Each row was made from one walk, in order. Every step used is in the known rows, and no mark comes twice. Write each row's walk.
In the rows, 128 means zero.
Known rows
A > H > B > V: [142 194 134 141 100 143 105 105  98 169 155 128 139 127 110 136 175  69
 132 156 118 170 138]
J > H > B > V > F: [ 95 230 119 144  94 138 127  44 122 128 128 173 104 164 153 119 139  65
  69 144 144 124 138]
R > F > D: [169   4 106 110 160 111  93 145  81 181 184 113 133  99 164 173  86 216
  49 110  96 145 127]
A > V > F > J > H: [108 147 123 146 133 128 173 141 153 123 114 171 114 112  93  58 118 137
 169 110 139  70 115]
F > E > B: [173  98 123 108 126 146 103 133 102 140 163  75 125 120  81 169 134 175
 146 128 116 184 133]
J > H: [173 125  96 157 107 190 129  89  87 154 157 123 102 137 133 124 133 171
 109 141 109 150 138]
A > H > V > F: [130 149 159 137 120 129 127 169 139 109 131 133 161 109 150 119 154  81
 204 139 110 106 109]
H > B: [161 105 131 153 113 194  89 114 112 167 110 119 137 133 119 146 147 129
  89 151 122 174 144]
E > D: [213  82 101 121 118 196  96  83  75 152 106  85 136 101 107  83 109 170
 155 156 114 149 135]
A > V > F > E: [163 114 133  87 167  92 151 214 136 105 129 145 168  74  86  82  87 142
 180 119 113 135 107]
J > H > B > V > F > E: [ 85 219 130 108 108 109 131  63 116 113 157 170 123 172 126 135 132  95
  68 122 121 143 135]
E > V > F > J > H: [ 75 144 137 153 131 127 160  97 151  98 115 144  84 148 143 125 124 133
 163 107 140  68 120]
H > V > F > E > A: [126 163 157 121 168 101 114 175 110  75 148 103 148 142 140 187 155 129
 167 114  95 138 120]
J > H > B > V > F > N: [ 60 183 123 114  75 126 139  62 160 141 109 162 101 188 129 135 127  74
  52 125 139 121 151]
V > F > H > B: [ 99  82 155 137 124 133 104 138 161 134 102 146 176 138 119 105 141 117
  91 116 128 142 122]
A > V: [210 119 114 140 154 157 131 194 100 146 125 116 139  71  95 104 108 142
 170 151 126 155 121]
E > A > V > F > D: [178 128 135  85 186  71 112 192 106 108 144 127 133 101 114  77 124 144
 198 104 123 136 117]
J > H > B: [143 162 120 166  95 208  92  55  95 162 142 137 106 169 116 138 160 130
  78 139 119 163 143]
E > B: [185 107 109 149 110 172 102 118 109 153 132  78 107 118 105 152 142 145
 144 150 148 163 132]
F > N: [155  25 110 111 108 165 132 161 139 167 105  89 127 122 111 155 107 178
  99 131 106 154 153]
V > F: [160  75 111 125 125 143 139 148 145 133 105 135 143  97 148  98 100 138
 127 143 128 119 133]
A > V > F: [178 120 121 123 152 124 148 199 143 115 103 149 150  66 113  61  93 116
 184 141 144 116 113]

Write each row's walk
[155 164 110 101 131 103 118 117  85 131 169  78 109 126 100 189 127 140
 123 140 133 183 134] => F > E > B > V
[112 115 119 120 140  80 156 154 142 116 121 136 156 112 152 111 103 121
 105 131 139 128 123] => B > V > F > H
[132  49 129 128 135 116 139 167 155 124 116 131 169 110 135  92 112 157
 123 118 121 124 117] => V > F > H
[147  68 123  86 139 109 141 168 136 118 131 131 162 104 127 120  95 167
 127 120 100 138 124] => V > F > E
[ 61 135 137 159  90 166 129  61 163 151 104 171 114 172 121 101 159 122
  86 109 132  88 138] => V > F > J > H > B
[101 129 112  93  96  94 144 122 175 133  99  98  97 135 119 147 106  89
 118 138 170 117 146] => E > B > V > F > N
[ 64 144 137 136 116 110 141 108 163 143  85 157 132 142 136 129 135  80
  72 132 154 103 144] => H > B > V > F > J
[ 75 167 102 142 110 112 179  79 140 129 124 157  97 147 153 107 121 124
  97 122 145  68 138] => B > V > F > J > H
[ 85 123 182 146 147 109 103 137 158  96 102 136 151 147 129 142 144  88
 139 115 144 141 107] => E > V > F > H > B
[136 131 120  67 133  56 113 103 111 126 144 115 104 134 152 127 108 106
 118 137 165 135 130] => E > B > V > F > D
[108 218 148 136 147 114 120 117  92  65 172 122 114 179 144 176 173 133
 155 101  88 127 119] => J > H > V > F > E > A
[177  75 137  65 173  75 130 193 118 119 128 153 150  86 123  59  82 142
 167 121 126 129 110] => A > V > F > D
[154 188 165 137 152 122  94 178  75 108 199  76 151 136 102 201 205 142
 222 109  57 173 118] => F > E > A > H > V
[138  86 157 165 153 145 112 173 105 113 131  94 165 137 147 187 145 151
 119 132 103 161 116] => F > H > V
[119 171 140 160 118 155 132 102 120  93 130 145 117 154 178 143 136 100
 129 138 122  99 120] => J > H > V > F
[149 117 122 103 156 100 124 161 119 106 150 110 144 119 118 136 141 171
 161 104  97 144 129] => V > F > E > A
[112 176 127 128 114 123 125 102 141 133 102 157 135 133 149 127 122  62
  77 156 153 136 141] => H > B > V > F
[112  46 121 129 124 131 156 153 169 142  87 135 139 108 134  99 113 158
 124 122 132  82 133] => V > F > J
[144 113 135 131 151 118 136 151 143  90 108 126 116 102 159 131 104 109
 179 143 147 116 120] => E > V > F
[133 175 105 122 113 106 131 109 138 123 123 114 102 113 139 126 118  80
 134 158 181 126 130] => E > B > V > F
[ 91  98 111 149 104 149 164  93 151 139 115 155 111 141 137  89 128 161
 118 109 128  73 134] => V > F > J > H
[ 62 199 109 147  98 108 158  55 143 128 131 132  73 160 123 121 143 101
 123 121 176  76 133] => E > B > V > F > J > H
[ 44 175 164 162 117 142 127  64 157 110  98 159  90 180 129 133 157  94
 132 107 148  84 124] => E > V > F > J > H > B
[147  80 108 132 141 123  95 133  99 168 190  79 123  99 103 209 115 191
  90 108 115 152 121] => R > F > E > B
[ 83  92 154 150 138 130 149 165 159 111  82 123 145 130 164 149 131 119
 135 129 130  77 122] => H > V > F > J
